Each row was made from one walk, in order. Every step used is in the known rows, and no mark comes twice. Write each row's walk.
Known rows:
pakol/lozosop/binin: [ 1.57 -1.59  0.70  0.78 -3.36  1.00 -2.44 -1.68 -1.74 -0.65 -0.14 -2.66
 -1.62  2.40 -6.76 -2.32  0.29  0.65 -0.84  3.90  0.35  2.26]
binin/fiti/pakol: [-0.14 -0.32 -0.43 -1.92  0.48  0.63 -0.74 -1.35  2.03 -0.95 -3.92 -1.24
 -3.19 -3.69 -1.93 -0.14  0.81  1.48 -0.81  5.14  1.02 -0.31]
pakol/lozosop/binin/fiti: [ 1.49 -0.82  0.37  1.63 -2.11  1.30 -0.58 -3.29 -1.55 -0.36 -1.60 -2.82
 -2.66 -0.10 -7.76 -2.19  1.30  3.11 -0.21  4.67  0.43  1.98]
lozosop/fiti/bokid/bezute: [ 2.83 -0.48 -3.37 -4.02 -4.49  2.89 -0.68 -1.45  0.41 -2.54 -3.30 -3.30
 -5.02 -1.82 -4.66  0.91 -0.90 -1.63 -1.04  5.22 -0.91  0.90]
pakol/lozosop/binin/fiti/bokid: [ 3.27 -2.08  0.22  0.14 -2.06  2.01  0.12 -2.31 -0.87 -1.79 -1.79 -5.02
 -3.89 -1.95 -9.08 -2.28  2.08  3.13  0.84  4.38  1.59  1.29]
binin/fiti/bokid/bezute/pakol/lozosop: [ 2.86 -2.70  1.07 -1.44 -4.84  3.37 -1.01 -3.77  0.71 -1.46 -4.84 -1.79
 -5.27  0.33 -7.62 -1.02  1.54  3.00  0.94  5.06 -1.42  1.86]
lozosop/fiti: [ 1.22 -0.13 -2.54 -2.63 -3.56  1.37 -1.24 -0.38  0.23 -0.78 -2.57 -1.16
 -0.75 -0.15 -2.50  0.63 -1.37  0.63 -2.27  4.92 -1.46  1.03]
bezute/lozosop/binin/fiti/bokid: [ 3.62 -0.95 -1.47 -1.26 -2.84  3.94  1.47 -2.69  0.11 -3.54 -1.97 -5.10
 -5.62 -3.03 -6.40 -2.26  1.60  1.88 -0.18  6.48  1.53 -0.43]
bokid/bezute: [ 0.50 -0.36 -1.83 -2.26 -3.77  1.83 -2.13 -2.27  0.36 -1.90 -2.02 -1.01
 -4.37  0.53 -3.32 -0.29 -0.20 -2.82  0.11  5.60 -1.12  1.21]
fiti/bezute: [ 0.78 -0.97 -1.29 -3.08 -1.59  0.67 -1.83 -0.33  1.81 -3.01 -0.86 -2.36
 -2.48  0.30 -1.49 -0.36  1.54 -1.21  1.66  6.60 -1.72  0.09]
bezute/lozosop/fiti/bokid: [ 3.13 -0.72 -2.57 -4.19 -4.79  3.36 -0.66 -0.71  0.82 -2.24 -2.99 -2.93
 -3.06 -0.60 -3.45  0.05 -0.65  0.89 -2.61  5.79 -0.32 -0.10]
fiti/bezute/lozosop/binin: [ 2.12 -0.54 -1.48 -1.40 -3.35  3.38 -0.94 -2.20  0.19 -3.31  0.81 -4.09
 -4.51  1.47 -3.57 -2.10  1.50 -0.95 -0.11  7.93 -0.74 -0.42]
fiti/bokid: [ 2.94 -2.22 -1.10 -4.09 -2.15  1.28 -1.39  0.72  1.47 -3.37 -2.29 -2.98
 -2.59 -1.71 -3.22 -0.59  0.91 -1.03  0.93  4.37  0.35  0.53]
bezute/pakol/lozosop/binin/fiti: [ 2.46 -2.16  1.69  1.97 -4.11  2.56 -0.73 -3.20 -1.16 -0.74 -2.33 -2.01
 -1.76  1.37 -7.32 -2.50  1.06  4.91 -0.43  5.11 -0.92  2.48]
bokid/bezute/pakol/lozosop/binin/fiti: [ 2.07 -1.36  0.78  2.28 -5.46  3.66 -0.80 -5.27 -1.56 -0.46 -2.68 -1.96
 -4.77  1.86 -8.51 -2.41  0.83  2.79 -0.13  5.61 -1.39  2.56]
binin/fiti/pakol/bokid: [-1.17 -0.71  0.85 -0.03  0.08  0.25 -2.13 -1.09  0.63 -0.93 -5.97 -1.06
 -1.51 -2.48 -3.24  0.89  1.95  2.15 -1.36  4.77  0.03 -0.50]
pakol/lozosop: [ 0.62 -1.79  0.83 -1.18 -3.08  0.46 -3.33 -0.91 -0.28  0.08 -1.92 -0.16
 -0.61  2.71 -4.66 -1.26  0.31  0.83 -0.63  4.03 -0.50  1.87]
binin/fiti/bezute/lozosop: [ 0.34  0.22 -1.53 -2.62 -1.93  3.02  0.20 -3.35  2.04 -2.49 -2.52 -2.07
 -4.61 -0.80 -2.69 -0.90  2.57  1.96  0.62  8.80 -1.40 -1.10]
binin/fiti: [ 0.70 -0.30 -1.43 -1.38 -1.37  1.19 -0.07 -1.79  0.84 -1.64 -3.19 -1.23
 -2.41 -2.24 -3.24 -0.68  1.15  1.94  0.13  5.57 -0.34  0.75]
lozosop/binin/fiti/pakol/bokid: [-0.05 -0.59  0.98  2.04 -0.18  0.73 -1.27 -1.86 -0.76 -1.65 -4.08 -3.36
 -2.24 -2.71 -5.09 -0.53  2.11  1.98 -1.22  4.62  0.91 -0.17]
bezute/pakol/bokid/lozosop/binin: [ 1.58 -4.84  2.98  2.58 -4.35  2.29 -3.08 -1.93 -1.65 -3.04 -2.63 -1.88
 -0.55  2.93 -6.18 -0.35  0.68  2.21 -1.23  3.98 -2.74  4.26]
binin/fiti/lozosop: [ 1.34 -0.64 -0.64 -2.81 -0.55  1.15 -0.11 -0.96  2.55 -1.61 -3.13 -2.64
 -3.01 -4.22 -2.39  0.35  2.14  1.32  0.77  5.55  0.00 -0.34]
binin/fiti/pakol/bokid/bezute/lozosop: [-1.61  0.47  0.40 -0.03 -2.64  3.13 -2.03 -4.36  0.02 -1.15 -6.61 -0.51
 -5.57 -0.67 -4.35  0.26  1.54  0.63 -2.64  6.76 -0.58 -0.97]
pakol/bokid/lozosop/binin/fiti: [ 0.20 -2.54  1.61  3.42 -1.61  1.67 -0.91 -3.39 -2.12 -2.18 -3.48 -3.40
 -2.43 -0.93 -7.84 -0.05  2.26  3.16 -0.86  4.44 -0.82  3.29]

Write each row's walk:
[ 2.35 -4.04  0.46 -2.93 -1.57  1.71 -2.02 -0.69  1.52 -3.44 -2.36 -2.98
 -3.55 -1.02 -4.28  0.16  0.87 -0.12  0.17  3.46  0.00  2.81]
fiti/bokid/lozosop
[ 1.41 -1.09 -0.34 -0.85 -7.10  3.06 -2.97 -3.21 -0.56  0.79 -3.75  0.02
 -2.38  4.09 -5.54 -0.04 -1.76  2.13 -2.67  5.06 -3.44  2.73]
bokid/bezute/pakol/lozosop/fiti
[ 0.52 -1.91 -1.08 -1.74 -3.15  1.92 -1.80 -1.66  0.32 -0.59 -2.60 -1.50
 -1.48  0.03 -3.45  1.27 -1.20  1.58 -3.02  4.00 -1.75  3.60]
bokid/lozosop/fiti
[-0.02  1.19 -2.27 -3.23 -4.44  3.92 -1.97 -3.27  0.78 -0.10 -3.81 -1.15
 -5.73 -0.01 -2.30  0.46 -2.24 -1.44 -4.84  6.23 -0.35 -0.43]
bokid/bezute/lozosop/fiti/pakol
[ 2.20 -0.22 -2.24 -3.16 -3.93  4.43  0.53 -4.28  1.14 -3.10 -4.28 -3.03
 -8.03 -2.30 -5.61 -0.88  1.37  0.05  0.08  7.29  0.26 -0.49]
binin/fiti/bokid/bezute/lozosop
[ 2.62 -3.05  1.66  0.20 -4.16  2.03 -2.30 -1.90 -0.30 -1.93 -0.09 -3.09
 -1.95  3.95 -5.55 -2.23  1.64  2.09  1.16  6.02 -2.10  1.88]
fiti/bezute/pakol/lozosop/binin
[ 3.38 -0.66 -2.31 -0.90 -2.87  3.38  1.26 -3.59 -0.41 -3.58 -2.19 -5.67
 -7.48 -4.12 -7.35 -1.30  1.85 -0.76  1.31  5.55  1.11  0.76]
lozosop/binin/fiti/bokid/bezute
[ 1.22 -2.29  1.31 -0.94 -3.00  2.04 -1.46 -2.67  1.46 -1.07 -3.07 -0.94
 -2.18  1.85 -4.59 -1.10  2.80  5.13  1.58  6.86 -2.84  1.30]
binin/fiti/bezute/pakol/lozosop
[ 0.46  0.33 -0.57  2.60 -4.83  3.96 -0.70 -5.30 -2.40 -2.23 -4.13 -2.99
 -5.61  0.50 -7.79 -1.42  1.85  0.50 -1.53  7.25 -1.01  0.31]
pakol/bokid/bezute/lozosop/binin/fiti
[ 3.22 -4.07  0.37 -1.18 -2.01  2.49 -1.03 -1.24 -0.02 -3.89 -0.48 -5.23
 -4.32 -1.50 -6.29 -0.95  0.85 -0.22  0.24  3.51  1.00  3.29]
fiti/bokid/lozosop/binin
[ 0.26 -1.86  0.81  0.79  0.64  2.02 -0.54 -3.39  0.44 -1.32 -2.46 -3.68
 -4.88 -3.60 -4.82 -0.64  1.15  2.22 -1.64  3.98  1.87  2.28]
bokid/lozosop/binin/fiti/pakol
[ 0.74 -0.32 -0.28  1.49 -5.88  3.56 -2.38 -3.69 -2.50 -2.71 -2.56 -2.76
 -4.72  2.92 -6.78 -1.35  0.70 -2.23 -1.69  6.54 -1.30  0.75]
pakol/bokid/bezute/lozosop/binin
[ 0.99 -2.23 -0.18  1.34 -1.27  2.45  0.07 -3.60 -0.53 -1.86 -1.46 -3.52
 -4.08 -2.24 -6.20 -0.95  1.29  2.49 -0.59  4.56  0.11  3.24]
bokid/lozosop/binin/fiti
[ 1.60 -3.00  1.60 -1.76 -3.94  1.28 -3.19 -1.16  1.22 -1.39 -1.90 -0.56
 -0.97  4.31 -3.70 -1.02  1.68  2.40  1.09  6.10 -3.04  1.55]
fiti/bezute/pakol/lozosop
[ 1.69 -1.83 -0.58 -1.84 -5.73  2.83 -2.21 -2.43  0.79 -2.48 -2.71  0.14
 -3.55  2.04 -2.82 -0.75 -0.52 -1.24  0.09  5.84 -2.64  1.79]
bokid/bezute/pakol
[ 3.07 -1.07 -2.62 -4.30 -3.29  1.80 -0.54  0.47  0.61 -2.44 -2.72 -3.52
 -1.95 -2.08 -3.55  0.83 -0.54  0.23 -1.32  4.54 -0.55  0.64]
lozosop/fiti/bokid
[ 1.16 -2.01 -0.03 -1.02 -4.79  1.60 -2.30 -0.29  0.41 -2.24 -4.31 -1.68
  0.42  2.52 -2.83  1.64  0.96  2.66 -0.81  6.82 -5.10  0.64]
lozosop/fiti/bezute/pakol/bokid
[ 0.66 -0.64 -0.99 -2.46 -3.30  1.07 -2.28 -1.25  0.33  0.28 -1.78 -2.32
 -1.31  2.28 -4.38  0.45  0.41  2.13 -1.13  5.84 -2.32  1.15]
pakol/lozosop/fiti/bezute
[ 0.46  0.11 -1.58 -2.34 -5.24  3.76 -2.22 -3.57  0.36 -2.07 -2.54 -0.39
 -5.44  1.94 -3.40 -1.18 -0.60 -2.40 -1.66  6.87 -1.12  0.20]
bokid/bezute/lozosop
[ 0.06 -0.40  0.73  1.00 -3.92  3.27 -3.22 -3.52 -1.53 -1.83 -3.22 -2.65
 -5.53  1.55 -5.34 -0.86  0.28 -2.32 -3.01  5.92  0.27 -0.24]
fiti/pakol/bokid/bezute/lozosop/binin
[ 0.67 -4.00  1.44  0.44 -5.25  2.27 -3.22 -1.26 -0.77 -1.33 -5.19 -0.17
  1.06  2.81 -4.48  2.04 -0.63  3.87 -3.39  3.80 -4.65  3.77]
bezute/pakol/bokid/lozosop/fiti
[ 1.33 -3.24 -0.26 -2.44 -4.04  2.84 -1.67 -1.98  1.62 -2.20 -2.47 -1.82
 -2.02  1.89 -2.53  1.43 -0.07  3.10 -1.19  5.97 -4.45  3.35]
bokid/lozosop/fiti/bezute/pakol
[ 1.94 -0.56 -1.08 -0.40 -4.15  2.95 -1.21 -2.05 -0.90 -2.53 -0.11 -2.65
 -3.28  1.61 -4.26 -2.46 -0.38 -0.71 -1.74  6.04  0.26  0.50]
bezute/lozosop/binin
[-0.61 -2.30  0.18 -0.90 -2.31  1.32 -2.79 -1.51 -0.23 -1.75 -3.76 -2.50
 -1.18  1.40 -4.33  2.55  1.53  1.98 -1.54  5.45 -3.89  2.46]
pakol/bokid/lozosop/fiti/bezute
[-0.32 -0.83 -0.30 -0.38 -3.94  1.35 -3.40 -2.06 -1.02 -2.14 -4.12 -0.67
 -2.75  1.83 -4.55  0.46  0.93 -2.26 -0.40  5.32 -2.05  1.07]
pakol/bokid/bezute
[ 0.22 -1.92 -1.42 -2.76 -2.10  2.08 -1.30 -1.76  1.02 -1.66 -1.83 -2.95
 -2.87  0.17 -3.07  1.43  0.55  1.51 -1.30  5.76 -2.73  2.43]
bokid/lozosop/fiti/bezute
[ 2.88 -1.29 -0.34 -1.89 -1.89  1.41 -0.90  0.29  0.79 -2.43 -0.03 -4.50
 -2.62 -2.11 -3.26 -0.82  1.20 -1.42  0.24  4.63  0.69  0.54]
fiti/lozosop/binin
[ 0.44 -0.07 -1.51 -3.15 -1.61  0.69 -2.05 -0.07  1.19 -0.09 -3.14 -1.28
 -1.63 -1.57 -1.04  0.93 -1.69  0.12 -3.52  4.22  0.02  0.23]
lozosop/fiti/pakol
[ 2.14 -3.36  0.89  0.94 -2.11  3.38  0.46 -3.72  0.93 -3.42 -1.35 -4.00
 -4.47 -0.43 -5.21 -0.99  2.63  4.00  1.12  6.51 -2.40  2.99]
bokid/lozosop/binin/fiti/bezute/pakol
[ 3.29 -2.03 -1.14 -2.53 -4.19  3.60  0.25 -3.12  1.69 -3.57 -4.67 -2.29
 -5.93 -2.06 -5.04 -0.58  1.39  1.28  1.55  6.20 -1.39  0.95]
binin/fiti/bokid/bezute/pakol
[ 1.52 -3.19  1.95 -0.81 -4.99  1.49 -3.48 -1.10  0.20 -0.40 -2.48  0.72
  0.33  4.25 -4.19 -1.44 -0.08  2.56 -0.67  4.32 -2.06  2.30]
bezute/pakol/lozosop
[ 1.37 -2.81  0.39  0.41 -2.38  1.95 -1.71 -2.32 -0.90 -2.50  0.01 -3.17
 -2.99  0.34 -5.10 -1.04  0.13 -0.12 -0.98  3.90  0.07  3.73]
bokid/lozosop/binin
[-0.34 -1.81 -0.20 -2.27 -1.15  1.34 -2.50 -1.46  1.27 -0.11 -3.37 -1.45
 -2.31 -1.25 -2.05  1.83 -1.60  1.27 -4.21  3.18 -0.17  2.34]
bokid/lozosop/fiti/pakol
